Every row comes from one small tree of marks. Brackets hold a mark, then the marks that hang from it, in the order of their numbers. Every link used is in the known rows. Which tree was each row made from?
Known rows:
[J696 [J103 J542 J804]]:  19.7  -4.2  -2.0  19.3   4.9   5.4 -11.7  12.3 -17.3  -0.8 -16.5  -3.3  -9.1  14.9  -1.6 -21.9   6.1  -9.2   2.8  17.6   4.9   0.2 -11.6   0.0  -2.5
[J516 [J696 [J103 J236 J542 J804]] J773]:   9.5 -10.9  -8.0  24.6  -2.9   0.5 -13.5   0.0  -6.1   6.1 -18.5  12.9  -7.6  -4.8  -6.0   2.2   5.4   2.0   0.5   9.4   7.2 -12.6  -4.5  -4.9   6.4
[J543 [J476 [J542 [J103 [J696 J516] J804] J769]]]:  13.7  -0.2  -4.1  -7.4  13.1   3.6 -18.1  -3.7 -21.9  -8.4  -0.4 -10.3 -11.9  26.2 -27.4  -8.2  -6.8 -11.2   4.7  37.6 -32.3 -30.7  -9.1   3.3 -21.3
[J103 J804]:  26.1   5.4  -0.2  12.8   9.3  -0.5  -9.6  -1.8 -20.2  -6.7 -19.9  -2.6 -23.0  12.6  -5.7  -7.2   9.0  -2.7  -0.7  12.9  -4.4  -1.9  -4.4  11.2  -5.7
[J405 [J516 J773]]:  15.7   8.2  -1.2  -5.7   1.1   0.3  12.5   3.8  -3.2   0.9 -26.0  30.6 -16.0   2.4  -5.8   6.7   4.3  -9.7  -8.1   0.9   8.0  -4.5   8.1   9.6   6.7
[J476 [J542 [J103 J236 J696 J804] J769] J543]:   6.7  -7.7  -4.5   0.3   6.7  -1.4 -32.6  -7.8 -30.1 -12.4   2.4 -23.8 -12.9  22.9 -33.3  -9.7  -8.4 -13.9   9.7  46.2 -35.5 -31.6 -18.7   1.9 -26.5
[J804 [J103 J236 J542 [J696 [J516 J390 J773]]]]:  10.7   1.9  -3.4  19.4  12.1  17.3 -15.2   4.2  -2.1   3.2 -15.2   2.2 -12.1  -6.2   5.0   2.5  -9.0  -8.9  -1.4   5.7  -2.3 -17.0 -18.3   3.7  -5.6
[J390 J516]:  24.3   6.8   0.1   1.1   1.6  -0.6   9.5  -1.3  -8.3  -0.4 -29.1  18.0 -16.2   2.4  -5.6  -2.0   2.2 -12.3  -3.0   3.3   5.8   1.5  -0.8   6.1   6.4
[J516 J390 J576 [J696 [J103 J236 J542]]]:   6.9  -4.3  -3.2  15.1 -10.4   9.4  -1.8  -4.5   2.9   7.2 -16.7  31.8 -10.2  -4.8  -8.5   2.0   0.9  -3.4  -0.4   1.0  10.9  -3.8   3.3 -16.4   8.7
[J696 [J103 J542] [J516 J390]]:  11.3   7.8   0.4   5.6   6.5  12.8   4.4  12.6  -4.0   2.7 -18.8  27.5 -15.9  16.8   3.1 -12.5 -10.5 -15.1  -3.9   2.7   8.3  -0.7  -5.1   0.6   0.4
[J405 [J516 J390 J576 [J696 J103] J773]]:   2.0   5.5  -6.9  -6.9 -13.4   0.8  21.2  -1.0   9.8   9.2 -21.0  64.6 -14.0  -9.7  -6.1  11.8   2.9  -1.0 -12.8 -13.1  20.4  -4.4  17.7  -7.6  13.1
[J390 [J516 J576 [J696 J103] J773]]:  11.7   0.9  -8.8   2.0 -11.8  -6.5  18.9  -3.1   4.0  10.7 -25.3  48.0  -9.9 -14.1  -5.7   8.3   0.7  -4.3  -6.3  -8.1  19.0  -4.4  10.6  -9.0  18.0
[J476 J542]:  17.5   2.8   1.4   4.1   8.5  -3.5  -1.0   0.5 -15.8  -4.3 -20.7  -3.8 -16.8  24.7 -20.9 -11.3   3.8 -16.2   2.7  27.7  -9.6  -4.8   3.5   4.4  -1.2
[J103 J236 [J542 J769] J804]:  18.9  -9.3   1.7  17.6   3.3  11.6 -40.1  -3.7 -21.3 -11.8  -5.7 -23.3  -4.3   6.3  -7.8  -8.2  -3.0 -10.8   9.2  31.8 -17.9 -13.1 -23.8   0.3  -8.5
[J476 [J542 [J103 [J696 J516] J804] J769] J543]:   4.8  -0.5  -7.9  -9.6   8.4  -2.9 -23.3  -2.6 -29.4 -11.6   2.2  -8.6 -18.9  30.1 -31.0 -10.2 -14.0 -15.0   5.9  40.7 -33.2 -30.0 -13.9   3.5 -24.1
[J543 [J476 [J542 J103]]]:  20.7  -3.1  -2.8  -6.2   8.6   3.8  -4.5   1.8 -18.4  -4.2 -11.0  -9.7 -11.0  26.9 -32.3 -11.6   5.1 -14.8   6.2  36.4 -25.1 -18.3  -1.6   5.3 -10.6
[J476 [J542 J103 J769] J543]:  10.1  -4.0  -8.4 -15.4  -0.6  -4.8 -10.2   4.5 -26.1  -8.9  -3.6 -12.1 -13.8  35.4 -40.8 -15.2  -5.5 -24.7  10.7  44.6 -28.9 -16.9  -7.4   2.9 -13.4
[J804 [J103 J236 [J542 J769] [J696 J516]]]:  15.7  -2.7  -3.1  19.9  14.0  15.5 -24.4   7.1  -9.3  -0.5 -10.7 -20.9  -7.0   3.8  -0.4  -3.2  -9.9 -15.7   6.5  17.6  -6.5 -16.6 -24.5   0.6  -8.9
[J405 [J516 J576 [J696 [J103 J804]] J773]]:   8.5   0.2  -7.5   0.9  -8.6  -2.2  10.3   0.0   1.3   6.4 -18.9  47.8 -11.5  -8.8  -5.2   9.8   5.8   1.0  -9.0  -5.5  17.5  -8.5  12.4  -6.0  11.4
[J542 J103 J769]:  24.1   8.0  -8.0  -3.2  -1.2  -6.9  -7.0   6.4 -17.8  -7.7  -7.5 -16.6 -13.3  25.6 -19.0  -8.7  -3.0 -15.9   7.2  24.1 -10.7  -7.1 -11.7  10.5  -7.5
[J390 [J516 J773]]:  18.8   8.2  -3.1  -2.4  -2.0  -4.1  14.0  -1.4  -4.0   2.4 -28.9  30.3 -14.9  -5.0  -4.0   3.9  -0.1 -10.1  -6.5  -0.6   6.7  -2.7   3.1   7.2   9.9
[J804 [J103 J236 [J542 J769] J696]]:  17.4  -5.9  -3.8  22.8  10.0  12.4 -25.0   7.4 -11.2   0.2 -12.2 -29.7  -4.1   2.7  -4.8  -7.5  -1.1 -15.0   8.7  21.5  -5.5 -12.8 -24.3  -0.9  -9.3
[J542 [J103 J236 J696] J769]:  20.2   5.4  -1.7  13.0   7.7  -2.4 -23.6  -4.9 -17.2  -7.7  -6.4 -30.1 -11.1  13.8 -12.6   0.1  -7.9  -9.9   7.6  24.2 -14.2 -21.9 -20.5   7.7 -19.1
[J103 J236 [J696 [J516 J390 J576 J773]] J804]:   8.7  11.9   5.7  18.6  15.2   8.9 -19.7 -21.6  -7.1  -4.0 -11.7  22.8 -24.7 -15.2   9.7  17.3 -13.6   7.7 -10.1  -2.8  -8.1 -28.0  -7.2   4.7 -15.5

Which tree is each row?
 12.9   3.8  -9.6   4.6  -7.3  -6.3  12.0  -5.6  -0.4   8.6 -23.8  35.7 -19.4  -4.8 -13.1  16.2   4.1  -0.9  -2.8  -1.9   8.1  -7.8  17.3  -4.6  15.8
[J516 J576 J696 J773]
 13.4   2.5  -2.3  11.6   8.5   6.1 -20.4   3.2 -17.0  -2.1 -16.4 -13.9 -11.3  14.9  -7.4  -8.3  -6.9 -14.3   5.7  22.8  -8.1 -13.3 -13.3  -2.5  -9.0
[J103 [J542 J769] J696]
 21.5   9.2  -4.3  15.6  18.9   5.2   0.1   8.7  -8.4   3.8 -21.8  -4.3 -22.3   9.0   1.1  -2.3   0.0  -9.2  -1.4   2.6   4.6  -7.8  -9.2   9.1  -6.9
[J804 [J103 [J696 J516]]]
  6.6  -6.0  -4.1  17.4 -10.0   9.2 -10.6  -7.5  -1.4   3.4 -12.0  30.9 -11.1  -7.8  -5.7   0.4   1.6   2.7  -1.4   2.4   7.4  -6.5  -0.8 -15.5   4.6
[J516 J390 J576 [J696 [J103 J236 J542 J804]]]
 23.2  10.0  -4.9  16.1  10.9  -4.1 -19.3  -3.2 -22.1  -7.8 -10.8 -13.5 -22.5  12.9  -4.6  -4.7   0.5   2.7  -0.3  15.4 -10.0 -17.6 -15.5  14.5 -16.9
[J542 [J103 J696 J804]]
  4.8   9.4  -9.5  -2.7 -13.2  -3.0  17.2 -10.0   6.2   8.4 -21.5  55.7 -23.4  -9.1 -11.7  17.2   1.2   2.5  -9.1 -10.0   8.5  -5.2  20.0  -5.7  13.7
[J516 J390 J576 J696 J773]
 19.4  -0.1  -7.0  19.5  11.3  10.1 -11.3  13.2 -11.2   3.6 -19.7 -15.0 -12.3   7.4  -2.2 -10.9   3.7 -11.9   3.6  14.1   1.4  -5.9 -16.0   2.9  -3.5
[J804 [J103 J542 J696]]
  8.5  15.5  -1.0  -2.7   2.1   3.0  23.3   4.9   4.6   7.7 -18.3  52.3 -20.1   3.4   3.7   1.9 -10.9  -9.7 -10.6 -11.5  13.8  -4.4  10.8   0.1   4.9
[J696 J103 [J516 J390 J576 J773]]
 15.3   2.0   0.9  14.7  11.6  -2.4 -19.1  -6.4 -17.2  -7.6 -11.0 -20.9 -13.3  17.8 -18.3  -5.1  -4.2  -9.8   4.6  32.2 -17.7 -22.6 -11.4   6.9 -13.7
[J476 [J542 [J103 J236 J696]]]
 16.9  -2.7   4.5  19.9   8.8  15.4 -17.8   2.5 -10.1  -1.9  -8.6  10.8  -7.7   1.9   6.8  -6.1 -11.6  -9.8   1.7  11.0   0.8 -13.0 -13.4  -4.8  -1.8
[J696 [J103 J236 J542 J804] [J516 J576]]
  9.4  -2.6  -6.2  -0.3   9.2  -2.6 -19.9  -2.9 -29.7  -8.7  -6.4  -9.8 -21.3  25.4 -29.4 -11.9  -2.6  -9.8   4.7  37.6 -28.5 -25.4 -10.6   6.0 -21.4
[J476 [J542 [J103 J696 J804]] J543]
 13.6  -3.1  -5.9  -8.6   3.6  -2.4  -6.1   4.3 -24.8  -6.6 -10.9  -6.1 -18.3  31.5 -36.0 -13.3  -0.7 -20.1   7.5  38.1 -24.7 -15.2  -4.3   6.5 -10.8
[J476 [J542 J103] J543]
  2.6   6.3 -10.1   2.5 -13.3  -4.3  21.3  -3.3   8.3  12.5 -20.8  56.8 -17.8  -7.4  -8.6   8.7   2.6   1.3  -8.9 -11.8  18.2  -2.8  18.5 -10.4  13.0
[J516 J390 J576 [J696 J103] J773]
 13.9  -3.9   4.3  22.6  11.5  12.0 -33.8  -4.8 -15.5  -4.0 -14.3 -26.3  -5.6   5.4  -5.8  -1.7  -8.7 -13.4   8.7  26.1 -12.5 -20.3 -21.0  -3.6 -13.0
[J103 J236 [J542 J769] J696]
 15.3  -4.6   2.6  18.0  10.2  12.5 -24.5   5.8 -14.1  -5.1  -6.8  -4.4  -5.7  12.1   2.2 -11.5 -12.4 -13.5   4.5  18.5  -3.3 -12.8 -20.7  -1.3  -8.1
[J696 [J103 J236 [J542 J769] J804] J516]
 13.7  -9.3  -9.6  17.7  -2.7  -0.9 -13.7   5.8 -13.3   2.2 -15.4   1.5  -9.5  13.6 -12.0 -10.5   6.2  -4.2   4.9  16.2   6.3  -3.9  -6.7  -8.0   2.5
[J516 [J696 [J103 [J542 J769] J804]]]
 28.3   2.2  -1.1  18.0   6.5   0.8 -23.5  -4.6 -20.1 -11.1  -8.5 -20.2 -16.2   9.5  -8.0  -3.0   2.2  -2.0   4.0  20.3 -13.4 -14.2 -18.9  15.6 -11.7
[J542 [J103 J236 J804]]
 15.5  -5.4  -1.1  -1.3  11.1   4.4 -18.1  -5.1 -19.2  -6.3  -4.3 -23.0  -5.7  22.5 -32.2  -7.2  -1.7 -14.7   9.0  41.3 -30.9 -29.2  -9.5   0.5 -20.1
[J543 [J476 [J542 [J103 J236 J696] J769]]]
 24.7   2.8  -2.9   5.8   1.0  -2.3 -17.8   0.0 -16.5  -9.5  -5.6 -26.8  -8.7  18.2 -17.7  -3.6  -4.5 -15.2   9.5  26.6 -13.9 -12.9 -17.8   9.9 -10.5
[J542 [J103 J236] J769]
  8.8  -0.1   2.4  12.1   5.6  15.1 -20.2   2.4  -8.9  -5.3  -5.1  11.9  -8.8   8.7   3.5 -10.7 -14.6 -10.9  -0.7  12.5  -2.9 -10.7 -18.7  -2.2  -9.6
[J696 [J103 J236 [J542 J769] J804] [J516 J390]]
  9.3  13.1  -2.1   4.5   6.9   1.8   8.8   3.7  -3.5   1.8 -16.0  40.6 -22.9   6.1   6.5  -4.0  -7.1  -2.2 -12.0  -6.6   8.9  -6.0   0.7   7.7  -3.9
[J696 [J103 J804] [J516 J390 J773]]
 14.2  14.1  -0.4  15.0  19.7   0.1 -12.4  -8.4 -15.1  -2.9 -18.2  14.1 -28.9   2.9   6.7   7.0  -7.4   4.9  -8.8   1.4  -4.9 -21.5  -5.2  11.8 -13.5
[J103 [J696 [J516 J773]] J804]
 10.5   4.9  -2.3  12.0  13.9   9.5 -33.2  -1.8 -21.2  -8.4  -6.6  -4.1 -16.5  11.7   2.0  -5.3 -16.1  -6.0   1.2  20.4 -14.7 -22.0 -19.7   0.6 -15.0
[J103 [J542 J769] [J696 J516] J804]
 10.9  19.6  -0.6  -9.2   2.6   4.8  17.7  -3.4   2.0   2.1 -19.3  51.4 -27.1   1.3  -0.3  12.2 -12.9  -8.6 -10.9  -9.4   1.6  -7.1  12.3   5.9   6.0
[J696 [J516 J390 J576 J773]]
 12.3  17.0   2.2  10.3  15.4   5.7 -10.0 -13.0 -12.2  -4.2 -14.1  25.6 -31.2   0.5   6.7   6.2  -9.7   5.4 -10.0  -2.9  -4.9 -17.6  -2.6   4.8 -14.6
[J103 [J696 [J516 J390 J576]] J804]
  3.7  13.4  -1.3   4.2   7.7  12.4  -5.9  -2.6  -3.3   2.9 -16.9  34.4 -20.4  -1.4   5.2   7.4 -18.8  -6.9  -7.0   0.8  -3.8 -19.3  -1.8  -1.8  -1.9
[J103 J542 [J696 [J516 J390 J576 J773]]]
  7.5  -3.3 -11.5  -2.0 -16.6  -3.5   9.7   0.1   2.5   8.8 -18.5  43.3  -2.2 -11.8  -8.1   4.0  -5.3  -9.2  -2.4   0.6  13.8  -6.7   4.2 -14.9  18.0
[J390 [J516 J576 [J696 [J103 [J542 J769]]] J773]]
 18.2  -3.6  -4.8 -11.8   5.5   1.6  -7.7   2.1 -19.5  -6.2  -5.0 -14.4  -7.2  30.2 -36.2 -12.9   1.5 -18.6   8.8  41.3 -28.8 -19.6  -3.8   2.3 -12.8
[J543 [J476 [J542 J103 J769]]]
 24.4   1.1  -3.8   9.1   1.2  -2.6 -29.0  -3.8 -21.8 -13.9   0.4 -27.5 -10.0  14.3 -14.2  -5.5  -3.2  -7.8   7.9  28.9 -18.3 -15.9 -22.6  11.0 -15.2
[J542 [J103 J236 J804] J769]
 13.7  16.6  -6.2  -2.6   6.5  -2.4  -9.9  -0.9 -13.3  -6.7  -5.5  -0.7 -20.7  20.4  -9.3  -0.5 -16.3  -9.6   0.0  13.4 -11.4 -18.9 -13.3   9.8 -16.8
[J542 [J103 [J696 [J516 J390]]] J769]
 17.6  15.4  -0.4  -3.3   7.0   1.9  13.8   0.0  -3.3   2.3 -21.0  35.2 -23.9   4.7  -1.4  11.3 -10.6 -11.1  -5.7  -2.9   1.2  -8.9  10.2   6.7   7.5
[J696 [J516 J576 J773]]
 13.5  12.5   1.0   4.4   5.8   6.2   7.2   1.1  -4.9   0.2 -12.2  38.8 -22.4   7.1   5.4  -5.9  -7.7  -4.4  -8.9  -5.6   8.6  -3.4   1.8   0.1  -3.5
[J696 [J103 J804] [J516 J390 J576]]
